What can hang from each mark
nebor: kova
lefi: kova
deba: lufofa
kova: kufi lufofa nebor nofe
kufi: bisod kova
lufofa: deba
bisod: kufi
nofe: kova

Every row comes from one small tree of marks. Brackets hold a mark, then the marks that hang from it, in alphabetical order. Every link used is in the known rows. Which tree was each row made from?
Known rows
[bisod [kufi [kova nebor]]]: [-1.35  1.27  0.24  1.46 -0.26 -2.13 -1.39  0.27 -1.96  0.08 -2.65 -1.67
  0.91  0.16  0.75  3.68 -0.85  0.78 -1.81 -2.65 -1.57  0.85 -0.60  0.06]
[kova lufofa nebor nofe]: [-0.59 -2.05  3.97 -1.58 -2.84 -4.30  0.09 -2.84  0.25  0.14  0.38 -0.52
 -1.07  0.06  1.77  5.06 -1.69  0.35 -4.23 -2.04 -4.06 -2.89 -0.19  1.72]
[nofe [kova [kufi bisod] lufofa nebor]]: [-0.67 -0.28  2.42  1.22  0.68 -3.21 -3.18 -1.50 -1.63  0.53 -2.34 -1.00
 -2.06  1.07  1.62  5.78 -1.55 -1.90 -2.28 -3.43 -3.31  0.22 -1.26 -0.78]
[kova [kufi bisod] nofe]: [ 1.25 -0.83  1.82  2.77 -0.62 -2.07 -0.75  1.02 -1.38 -0.98 -1.12 -2.06
  0.57  0.93  1.04  3.58 -1.69 -0.68 -3.33  0.15 -3.96  0.60 -0.71  0.68]
[kufi bisod [kova lufofa nebor]]: [-0.19 -2.16  1.78 -1.37  0.88 -4.46 -1.86  0.99 -4.35 -1.39 -2.88  1.79
  2.88  1.80  1.84  6.46 -2.07 -0.37 -4.27 -1.08 -1.88 -0.77 -0.36  0.93]
[nofe kova]: [ 0.73  0.86 -0.34  0.77  1.80  0.07 -0.61 -0.74 -0.38  1.82 -0.18  0.11
 -1.15  0.85  0.73 -0.15  0.64 -0.70  1.45 -0.58 -0.38  0.90 -0.60 -0.77]
[lefi [kova kufi lufofa nebor nofe]]: [ 0.75 -0.62  2.92  0.19 -2.62 -2.62  0.87 -3.20  0.20  0.16 -0.76 -3.20
 -0.82  0.15  0.13  4.74 -0.64 -0.76 -3.71 -4.53 -3.40 -0.98  0.22  1.30]
[bisod [kufi [kova nofe]]]: [ 0.10  0.64  0.44  2.38 -0.35 -1.44  0.38  0.70 -1.82  0.48 -1.60 -1.58
  2.04  0.73  1.23  2.62 -1.55  1.33 -1.56 -0.86 -2.48  0.57 -0.69  0.76]
[deba lufofa]: [ 0.05 -0.60  0.11 -0.54  0.14 -0.86  0.54  0.27 -0.59  0.94  0.45  0.40
 -0.85 -0.72 -0.17 -0.22 -0.03  2.63  0.23 -0.95  0.63 -0.29 -0.79 -0.49]
[kova nebor]: [-1.35  0.26  0.88 -1.32 -1.01 -1.88 -1.36 -1.09  0.10 -0.11 -0.55 -0.74
 -1.33 -0.46  0.07  2.26  0.74 -0.49 -1.96 -1.96 -0.86 -0.22  0.09  0.01]
[kova nofe]: [ 1.13 -0.79  1.15  0.24 -1.11 -1.15  1.28 -0.40  0.26  0.35  1.01 -0.58
  0.42  0.40  0.73  0.64 -0.41  0.70 -1.44  0.78 -2.14 -0.63 -0.09  1.21]
[nofe [kova kufi [lufofa deba]]]: [-0.40 -0.31  2.08  1.54  0.86 -0.99 -2.28 -1.80  0.92  0.63 -1.21 -1.22
 -1.65  0.38  1.60  3.61 -1.85 -2.22  0.40 -2.06 -3.53 -0.28 -0.96 -0.60]
[nebor kova]: [-0.87  0.29 -0.28 -1.17 -0.52 -0.91  0.50  0.94 -0.98 -0.87  0.10  0.39
 -1.52  1.32 -0.94  0.57  0.34 -0.59  0.46  0.36 -1.03 -1.23  0.74 -0.77]
[kova kufi lufofa nebor]: [-2.23 -0.50  3.82  0.33 -2.64 -3.19 -2.22 -2.05  0.09 -1.05 -1.72 -2.01
 -2.05 -0.45  0.67  6.22 -2.55 -1.20 -3.82 -4.83 -3.07 -1.63 -0.59 -0.03]
[kova kufi lufofa]: [-0.88 -0.84  2.96  1.64 -1.70 -1.32 -0.94 -0.87  0.00 -0.87 -1.28 -1.27
 -0.77  0.00  0.45  4.02 -3.29 -0.74 -1.92 -2.88 -2.31 -1.43 -0.63 -0.03]
[lefi [kova lufofa]]: [ 1.18 -0.92  0.42 -0.79 -0.23 -0.10  1.79 -2.20 -0.14  0.59 -0.25 -0.43
  0.31  0.40 -0.37  0.95 -0.01 -0.14 -0.07 -1.98  0.03 -0.64  0.58  0.79]
[kufi bisod [kova lufofa nofe]]: [ 1.81 -2.96  1.93 -0.08  0.78 -3.90  0.43  1.49 -4.15 -0.96 -1.56  1.94
  4.10  2.44  2.34  5.16 -2.89  0.54 -3.84  1.11 -2.84 -1.20 -0.49  1.82]
[kufi [kova nofe]]: [ 1.67 -0.66  0.85  0.00 -0.22 -1.85  1.36  1.24 -2.13 -0.22 -0.17  0.36
  3.05  1.43  0.91  1.93 -0.91  0.81 -2.27  0.36 -1.43 -0.56 -0.06  1.34]
[lefi kova]: [ 1.51  0.45 -0.97 -0.38  0.40  0.96  1.59 -1.11 -0.13  0.74 -0.05 -1.15
  0.48  0.25 -1.01 -0.84  1.64 -0.28  0.53 -1.29  0.90  0.87  0.76  0.41]
[lefi [kova kufi nebor nofe]]: [ 1.06  0.71  1.46  0.57 -1.97 -1.61  0.67 -2.11  0.16  0.28 -0.68 -3.89
 -0.76  0.06 -0.56  2.87  0.98 -0.89 -3.07 -3.78 -2.62  0.58  0.36  0.85]
[nebor [kova kufi]]: [-1.22  0.96  0.51  0.48 -1.23 -0.98 -0.35  1.15 -0.89 -1.52 -0.76 -1.27
 -2.00  1.22 -1.18  1.96 -0.57 -1.31 -0.40 -1.26 -2.09 -0.72  0.31 -1.23]
[lefi [kova nofe]]: [ 2.47 -0.10 -0.09 -0.12 -0.51 -0.01  2.75 -1.53  0.03  1.00  0.65 -1.59
  0.79  0.48 -0.32 -0.21  1.39  0.25 -0.57 -0.64 -0.89  0.36  0.61  1.30]

Which tree is each row?
[ 0.02 -0.87  1.90  1.84  1.89 -1.61 -3.19 -1.01 -0.33  0.15 -2.05 -0.66
 -0.81  0.99  2.10  4.56 -2.04 -2.51 -0.13 -1.06 -3.96  0.31 -1.21 -0.57] => [nofe [kova [kufi bisod] [lufofa deba]]]
[ 0.79 -2.76  2.64 -1.16 -0.01 -5.42 -0.83  0.50 -4.10 -1.08 -2.05  1.21
  3.18  2.06  2.45  6.98 -2.27  0.13 -5.36 -0.34 -3.60 -1.40 -0.41  1.89] => [kufi bisod [kova lufofa nebor nofe]]
[-0.28 -1.71  2.62  0.40 -1.78 -3.51  0.07  0.68 -2.06 -1.70 -0.92 -0.52
 -1.07  2.21  0.66  5.20 -2.78 -0.83 -2.82 -0.43 -5.07 -2.26  0.04  0.23] => [nebor [kova [kufi bisod] lufofa nofe]]
[ 0.77  0.70  0.21  2.73  2.13 -0.75 -2.34  0.49 -1.61  0.72 -1.79 -1.11
 -0.92  1.32  0.90  2.10 -0.42 -1.65 -0.07 -1.18 -1.89  1.96 -1.19 -1.18] => [nofe [kova [kufi bisod]]]
[-0.80 -1.11  2.24 -1.71 -0.72 -3.50 -0.59 -0.34 -2.19 -0.72 -1.54  0.92
  1.59  0.87  0.98  5.00 -1.72 -0.08 -3.33 -2.56 -1.14 -1.78 -0.08  0.81] => [kufi [kova lufofa nebor]]
[-1.52 -0.40  2.06  0.03 -1.99 -1.90 -0.23  0.25 -0.95 -1.52 -0.95 -0.63
 -2.06  1.35 -0.52  3.80 -2.36 -1.13 -1.06 -2.02 -2.87 -2.28  0.21 -0.73] => [nebor [kova kufi lufofa]]
[-1.06 -1.05  1.79  0.25 -0.90 -2.61 -0.94  1.03 -2.20 -2.06 -1.76 -0.05
 -1.33  1.90 -0.02  4.69 -2.59 -1.50 -1.61 -1.01 -3.39 -1.70  0.04 -0.70] => [nebor [kova [kufi bisod] lufofa]]
[-1.03 -0.22  2.22  1.32 -1.50 -3.47 -0.38 -0.67 -1.83  0.32 -2.06 -1.46
  1.11  0.57  1.74  5.51 -2.46  1.26 -3.20 -2.65 -3.55 -0.86 -0.78  1.16] => [bisod [kufi [kova lufofa nebor nofe]]]
[-1.30  0.31  1.60  1.16 -0.56 -2.76 -3.45  0.14 -1.54 -1.49 -2.61 -2.16
 -0.93  0.00  0.37  5.07 -0.61 -1.70 -3.90 -2.77 -2.69  1.08 -0.64 -0.49] => [kova [kufi bisod] nebor]
[-0.24  0.30  1.54  0.67 -2.18 -1.87  0.61  0.91 -0.77 -1.19  0.06 -1.76
 -1.77  1.49 -0.52  2.54 -0.97 -0.76 -1.54 -0.63 -3.80 -1.22  0.35 -0.20] => [nebor [kova kufi nofe]]
[-1.49 -1.83  5.25 -0.10 -3.20 -4.30 -2.29 -3.02  1.98 -1.28 -0.88 -2.93
 -1.53 -0.59  2.04  7.55 -2.78 -1.80 -4.55 -3.03 -7.00 -2.38 -0.46  1.46] => [kova kufi [lufofa deba] nebor nofe]
[-1.10 -1.37  4.98  0.63 -3.78 -4.36 -0.95 -2.48  0.32 -0.64 -0.69 -2.68
 -1.71 -0.10  1.35  6.85 -2.90 -0.55 -5.26 -4.00 -5.29 -2.29 -0.65  1.17] => [kova kufi lufofa nebor nofe]
[ 1.45  0.11  1.18  0.86 -0.88 -2.20 -0.16 -1.35 -1.12 -0.26 -1.44 -3.23
  0.01  0.58 -0.01  3.71  0.96 -1.19 -3.68 -2.75 -3.05  1.16  0.24  0.92] => [lefi [kova [kufi bisod] nebor nofe]]
[-0.72  1.65  1.22  1.55  0.34 -1.59 -2.47 -1.28 -0.29  1.16 -1.38 -2.24
 -2.63  0.37  0.46  3.00  0.33 -1.82 -0.96 -3.62 -2.08  1.19 -0.86 -1.29] => [nofe [kova kufi nebor]]
[ 1.15 -1.44  1.15 -0.66  0.68 -4.55 -0.96  1.56 -4.13 -1.00 -1.96  0.62
  3.17  1.96  1.77  5.08 -0.51 -0.02 -4.70  0.30 -2.80  0.16 -0.23  1.44] => [kufi bisod [kova nebor nofe]]
[ 2.14  0.50  0.68  1.65 -1.25 -0.08  1.77 -1.28  0.11  0.39 -0.18 -3.41
  0.30  0.35 -0.58  1.16  0.46 -0.59 -1.53 -2.15 -1.84  0.71  0.31  0.83] => [lefi [kova kufi nofe]]
[ 0.72 -1.54  2.26 -2.23 -1.51 -2.46  0.69 -3.89  1.32  0.23  0.02 -1.75
 -0.14 -0.13  0.91  3.86  0.33 -1.01 -2.29 -2.04 -3.71 -1.50  0.67  1.93] => [lefi [kova [lufofa deba] nebor nofe]]
[-2.66 -1.15  3.99 -0.42 -2.07 -3.11 -3.65 -2.58  1.66 -1.66 -1.85 -2.28
 -1.91 -1.04  1.18  6.96 -2.37 -2.47 -3.15 -3.79 -4.83 -1.66 -0.38  0.20] => [kova kufi [lufofa deba] nebor]
[-0.56 -2.11  2.26 -2.05 -1.61 -2.75  0.73 -0.91  0.54 -1.15  0.65  0.35
 -1.14  1.32  0.94  3.57 -1.58 -0.81 -0.71  1.04 -5.00 -3.35  0.70  0.83] => [nebor [kova [lufofa deba] nofe]]
[-1.74 -1.38  3.35  0.68 -1.33 -3.96 -3.26 -0.89 -1.51 -1.54 -2.80 -1.37
 -1.04  0.22  1.29  7.36 -2.74 -1.60 -4.60 -3.60 -3.66 -0.83 -0.75  0.07] => [kova [kufi bisod] lufofa nebor]
[-0.21  0.07  2.11 -0.12 -1.70 -1.67 -0.26 -2.82 -0.04 -0.08 -1.57 -2.72
 -1.13 -0.15 -0.54  4.25 -0.37 -1.35 -2.53 -5.14 -1.65 -0.48  0.23  0.39] => [lefi [kova kufi lufofa nebor]]
[-1.09  0.42  2.69  1.06 -0.39 -2.50 -2.30 -2.27 -0.25  1.02 -1.50 -1.54
 -2.76  0.54  1.16  4.85 -1.29 -1.66 -1.67 -4.41 -2.87 -0.38 -1.10 -0.80] => [nofe [kova kufi lufofa nebor]]
[-1.42  0.00  2.88  0.60  0.13 -2.43 -3.46 -2.78  1.07  0.47 -1.57 -1.83
 -2.68  0.07  1.69  5.32 -1.30 -2.62 -1.08 -3.59 -4.30 -0.46 -0.91 -0.57] => [nofe [kova kufi [lufofa deba] nebor]]
[ 1.76 -0.70  2.24  1.14 -1.91 -1.06  1.94 -2.39  0.10  0.34 -0.34 -2.68
  0.17  0.52  0.04  2.89 -1.24 -0.33 -2.19 -2.89 -2.66 -0.76  0.13  1.30] => [lefi [kova kufi lufofa nofe]]
[ 0.11 -0.42  1.18  0.94 -1.05 -2.59 -0.13  1.62 -2.03 -1.66 -0.79 -1.23
 -0.98  2.09 -0.08  3.43 -1.14 -0.95 -2.17  0.35 -4.26 -0.68  0.13 -0.22] => [nebor [kova [kufi bisod] nofe]]
[ 0.54 -2.80  1.12 -0.79  2.12 -2.96 -1.76  1.41 -3.04 -1.82 -2.58  2.09
  3.94  1.68  2.29  5.22 -2.47 -0.98 -2.00  1.30 -2.45 -0.83 -0.29  1.11] => [kufi bisod [kova [lufofa deba]]]
[ 0.34 -2.93  3.73  1.50 -0.95 -3.12 -1.87 -0.87  0.26 -1.65 -1.40 -1.54
  0.67  0.48  2.60  6.63 -3.67 -1.65 -3.44  0.17 -6.71 -1.52 -0.75  1.48] => [kova [kufi bisod] [lufofa deba] nofe]
[-0.55 -2.17  4.52  0.94 -2.47 -5.22 -2.03 -1.57 -1.23 -1.19 -1.83 -1.87
 -0.74  0.65  2.00  8.03 -3.11 -0.84 -6.10 -2.80 -5.79 -1.46 -0.86  1.30] => [kova [kufi bisod] lufofa nebor nofe]
[-0.74 -0.18  1.95 -0.74  0.39 -2.47 -1.45 -2.57 -0.32  1.64 -0.68  0.19
 -2.26  0.69  1.42  3.45 -0.48 -0.91 -0.80 -2.77 -1.87 -0.81 -0.64 -0.35] => [nofe [kova lufofa nebor]]
[-0.64 -0.37  2.18 -0.61 -1.29 -1.56 -1.39 -3.34  1.21 -0.64 -1.66 -3.09
 -1.03 -0.64 -0.05  4.77 -0.32 -2.29 -1.96 -4.27 -3.03 -0.57  0.37  0.57] => [lefi [kova kufi [lufofa deba] nebor]]
[ 0.37 -0.51  1.68  2.28  1.42 -1.74 -2.00 -0.67 -1.69  0.69 -1.98 -0.44
 -0.97  1.42  1.52  3.95 -2.08 -1.56 -0.80 -1.87 -2.67  0.38 -1.32 -0.76] => [nofe [kova [kufi bisod] lufofa]]
[-0.59 -1.09  2.91  0.21 -2.79 -2.92  0.79 -0.24 -0.70 -1.22 -0.08 -1.07
 -1.78  1.59  0.09  4.31 -2.60 -0.63 -2.30 -1.37 -4.58 -2.81  0.15  0.14] => [nebor [kova kufi lufofa nofe]]
[-0.43 -0.72  1.80  1.62 -0.54 -2.19 -0.25 -0.42 -0.79 -0.02 -1.83 -1.30
  2.04  0.49  2.13  4.49 -2.90  0.84 -1.51 -0.71 -4.15 -0.72 -0.77  1.30] => [bisod [kufi [kova [lufofa deba] nofe]]]
[-0.67  0.33  3.12  1.14 -2.93 -3.10 -1.15 -1.24  0.33 -0.47 -0.58 -3.41
 -1.58 -0.31  0.54  4.63 -0.76 -0.81 -4.48 -3.02 -4.31 -0.33 -0.45  0.63] => [kova kufi nebor nofe]
[ 2.14 -1.72  0.45  0.41  1.43 -2.96  0.13  2.51 -4.21 -0.82 -1.51  1.25
  4.22  2.30  1.68  3.35 -1.14  0.33 -3.17  1.86 -2.03  0.29 -0.32  1.40] => [kufi bisod [kova nofe]]
[ 0.13 -1.81  3.22 -1.48 -1.59 -4.35  0.39 -0.67 -2.09 -0.30 -0.78  0.44
  1.91  1.25  1.67  5.52 -1.98  0.51 -4.50 -1.90 -2.78 -2.24 -0.14  1.77] => [kufi [kova lufofa nebor nofe]]
